Each row comes from the steps of one path. Every step used is in the known rows, and no mark comes twice. Write the path behind each row, first mark first.
In the rows, zero is written as 128.
Known rows
zagoguf, zukos: [118,122,129,115,126,108,137,128,125,127,121,136,129,120,122,123,122,119,140,121,129,124,132,114,127]
zerog, porik, dinunab: [134,124,137,147,128,95,135,96,125,127,127,141,123,131,120,129,129,113,142,135,134,99,149,139,132]
gugofof, dinunab, rusus, gozazo: [136,101,121,135,133,143,139,116,107,121,144,106,141,149,120,109,120,143,137,135,130,119,131,137,119]
dinunab, rusus: [126,120,128,133,135,110,140,112,122,130,127,113,128,140,120,117,125,129,138,134,125,128,100,126,112]
gugofof, dinunab, rusus: [127,96,125,125,130,119,137,126,121,132,138,110,141,158,118,112,123,129,143,135,132,118,127,124,106]
dinunab, zukos, gozazo, gugofof: [135,119,127,114,133,120,132,134,116,133,124,126,123,134,122,118,122,127,159,129,134,152,108,116,142]
zerog, porik, gozazo, gugofof, dinunab, rusus: [141,108,142,138,139,118,140,80,111,109,152,114,149,141,112,112,114,133,137,136,128,111,152,123,122]
zagoguf, zukos, gozazo, gugofof: [129,128,132,100,134,121,134,132,125,118,121,125,125,115,115,123,112,105,145,119,136,151,103,97,140]
zukos, dinunab: [127,115,121,113,133,114,137,129,109,130,131,122,133,144,119,125,123,120,150,133,138,124,129,120,119]
gozazo, porik, dinunab, zukos, zagoguf: [128,97,121,138,138,89,129,121,117,132,134,139,122,166,134,127,135,145,139,137,137,84,136,161,112]
kenov, zerog, porik: [130,145,115,153,129,98,140,106,122,121,127,131,134,113,108,121,124,142,136,134,129,110,168,133,127]
zagoguf, zukos, dinunab: [115,112,121,99,129,105,138,132,110,125,131,133,132,132,114,125,118,117,148,124,139,119,135,113,119]
rusus, dinunab: [113,114,123,107,125,110,137,141,120,128,131,114,142,132,124,114,128,136,157,127,127,117,127,121,138]
porik, dinunab, rusus, gozazo: [139,127,128,142,137,134,138,102,115,126,134,120,120,132,124,116,126,141,128,135,125,123,95,151,123]
porik, gozazo, bitok: [145,150,128,141,137,128,137,94,114,138,128,127,130,115,125,129,133,136,128,139,123,137,103,120,141]
porik, dinunab, rusus, gozazo, gugofof: [148,127,140,126,146,146,137,92,122,120,134,120,122,139,125,115,122,135,135,135,123,139,99,143,124]
gozazo, bitok: [141,137,127,134,134,119,136,105,127,145,118,127,126,135,122,131,135,120,143,142,129,138,117,114,133]
gozazo, gugofof, dinunab, rusus: [136,97,136,109,139,130,136,116,129,126,138,110,143,165,118,110,120,124,149,135,130,134,133,116,106]
zukos, gozazo, porik, dinunab: [143,121,121,137,138,108,129,129,120,115,129,130,118,138,117,130,122,112,134,129,143,131,101,127,145]
zerog, porik, dinunab, zukos: [128,113,133,148,122,83,133,103,117,136,132,151,120,136,121,124,133,131,153,136,134,97,163,150,132]
kenov, zerog, porik, gozazo, gugofof, dinunab: [145,133,124,139,135,129,138,99,117,109,148,128,154,117,109,113,116,155,131,133,128,116,187,129,128]
rusus, gozazo: [139,130,123,139,131,142,136,115,110,120,126,121,132,124,129,120,126,136,137,130,125,129,131,135,142]
zerog, porik, gozazo, bitok: [145,149,132,162,135,105,139,69,109,128,132,132,132,112,116,132,130,129,131,141,128,114,138,122,151]
kenov, zerog, porik, dinunab, rusus: [129,141,120,157,134,89,142,93,127,127,135,130,123,121,103,117,124,149,127,139,129,107,132,149,109]
zukos, gozazo, gugofof, dinunab: [142,107,128,107,134,140,131,141,124,123,132,113,140,145,117,117,116,110,154,130,142,143,121,105,134]
zukos, zagoguf: [123,119,123,131,136,112,136,123,120,137,121,114,132,145,136,125,131,128,137,134,132,93,112,136,107]
zukos, dinunab, rusus, gozazo: [131,117,116,128,140,131,142,109,94,119,142,106,132,143,115,115,117,141,141,136,133,124,107,135,119]
rusus, gozazo, bitok: [150,143,122,144,137,143,137,96,113,134,124,123,126,126,124,128,133,134,137,141,127,138,122,127,148]
porik, dinunab: [134,127,132,128,129,117,132,122,130,136,122,136,122,134,128,125,132,120,139,132,130,122,116,137,124]

Write each row's path
[129,114,129,97,145,133,143,103,102,109,143,117,132,138,110,116,108,132,143,127,132,137,120,118,118] | zagoguf, zukos, dinunab, rusus, gozazo, gugofof
[110,107,122,104,134,98,142,121,109,125,137,121,129,139,108,119,114,123,143,127,137,121,109,114,105] | zagoguf, zukos, dinunab, rusus
[127,94,113,123,121,117,131,156,109,140,136,123,134,145,118,113,124,135,159,131,143,127,129,124,134] | gugofof, dinunab, zukos, gozazo
[149,128,145,145,144,123,139,68,117,109,139,124,124,136,116,118,119,127,138,138,127,116,134,146,132] | zerog, porik, dinunab, rusus, gozazo, gugofof
[117,107,120,132,130,102,134,128,112,146,125,126,129,150,137,120,135,147,148,136,131,90,125,148,107] | dinunab, zukos, zagoguf
[144,95,128,116,130,152,132,125,110,126,142,129,143,155,128,109,124,149,159,132,130,131,174,138,135] | rusus, gozazo, gugofof, dinunab, zukos
[122,111,121,117,138,106,141,115,108,129,136,110,131,151,113,118,120,128,146,137,135,123,103,123,105] | zukos, dinunab, rusus
[120,128,120,116,126,109,135,141,118,124,121,125,123,108,115,124,116,111,140,119,139,134,98,105,140] | zagoguf, zukos, gozazo
[142,130,116,131,146,132,143,89,97,133,140,109,127,146,110,124,124,140,142,147,135,135,98,126,125] | zukos, dinunab, rusus, gozazo, bitok
[150,120,126,145,140,131,131,109,114,106,135,135,124,140,126,127,126,133,128,131,132,122,143,148,146] | rusus, gozazo, porik, dinunab
[127,84,128,110,134,122,131,132,120,142,137,122,144,174,134,114,130,142,159,137,136,95,157,139,101] | gozazo, gugofof, dinunab, zukos, zagoguf
[138,103,128,111,139,131,135,129,122,124,137,100,137,153,112,111,113,117,149,133,139,144,97,107,118] | zukos, gozazo, gugofof, dinunab, rusus
[151,140,132,166,141,113,141,58,112,129,137,127,117,130,111,128,130,132,134,149,131,110,119,146,138] | zerog, porik, dinunab, rusus, gozazo, bitok
[99,97,115,111,126,94,137,144,108,143,136,114,141,149,134,112,135,160,162,133,130,81,125,147,119] | rusus, dinunab, zukos, zagoguf
[144,127,136,126,145,147,140,95,115,114,133,109,131,139,123,113,119,135,137,134,121,145,110,130,127] | dinunab, rusus, gozazo, gugofof
[131,120,125,149,123,85,132,117,110,134,131,142,114,123,114,124,126,124,154,133,143,109,127,142,147] | zerog, porik, dinunab, zukos, gozazo
[127,101,115,120,145,110,141,107,92,95,150,120,131,147,105,121,108,136,132,126,139,120,136,125,125] | zagoguf, zukos, dinunab, rusus, gozazo, porik
[129,121,120,129,125,108,130,141,116,145,126,137,113,128,123,121,129,132,150,131,139,130,92,139,138] | porik, dinunab, zukos, gozazo
[143,158,128,146,140,119,140,86,117,108,137,132,141,100,112,118,118,155,126,132,122,126,160,130,136] | kenov, zerog, porik, gozazo, gugofof
[143,90,118,144,141,132,136,112,105,102,150,109,143,166,116,113,117,141,132,134,134,118,154,135,127] | gugofof, dinunab, rusus, gozazo, porik
[135,125,123,141,137,134,141,104,107,120,132,109,128,132,123,113,122,142,132,134,122,130,105,138,127] | dinunab, rusus, gozazo
[139,117,121,140,143,100,133,118,119,115,135,117,115,144,111,124,118,118,129,133,141,133,75,129,130] | zukos, gozazo, porik, dinunab, rusus
[139,121,133,114,133,119,129,132,124,139,127,137,115,134,123,120,126,126,155,131,137,146,100,131,138] | porik, dinunab, zukos, gozazo, gugofof
[142,115,121,150,145,123,138,98,104,101,139,112,129,148,119,119,119,141,126,133,127,129,127,135,134] | dinunab, rusus, gozazo, porik
[120,113,117,113,136,121,144,112,95,114,142,116,130,131,110,116,111,136,137,127,134,121,114,126,119] | zagoguf, zukos, dinunab, rusus, gozazo
[133,108,113,138,133,97,130,138,106,120,131,129,122,142,117,124,122,133,147,129,141,135,126,123,148] | dinunab, zukos, gozazo, porik
[145,114,136,114,136,148,133,116,118,119,141,123,151,137,128,114,120,134,137,129,126,133,144,119,129] | porik, gozazo, gugofof, dinunab
[128,113,123,126,140,91,134,123,120,110,135,128,114,132,106,125,113,114,127,123,143,128,83,119,129] | zagoguf, zukos, gozazo, porik, dinunab, rusus
[137,110,130,139,143,99,134,105,127,117,136,127,122,157,118,124,125,126,129,135,132,123,112,137,115] | gozazo, porik, dinunab, rusus
[139,102,134,115,130,137,132,122,111,129,145,132,147,144,128,110,125,154,149,130,126,131,158,130,129] | porik, gozazo, gugofof, dinunab, zukos
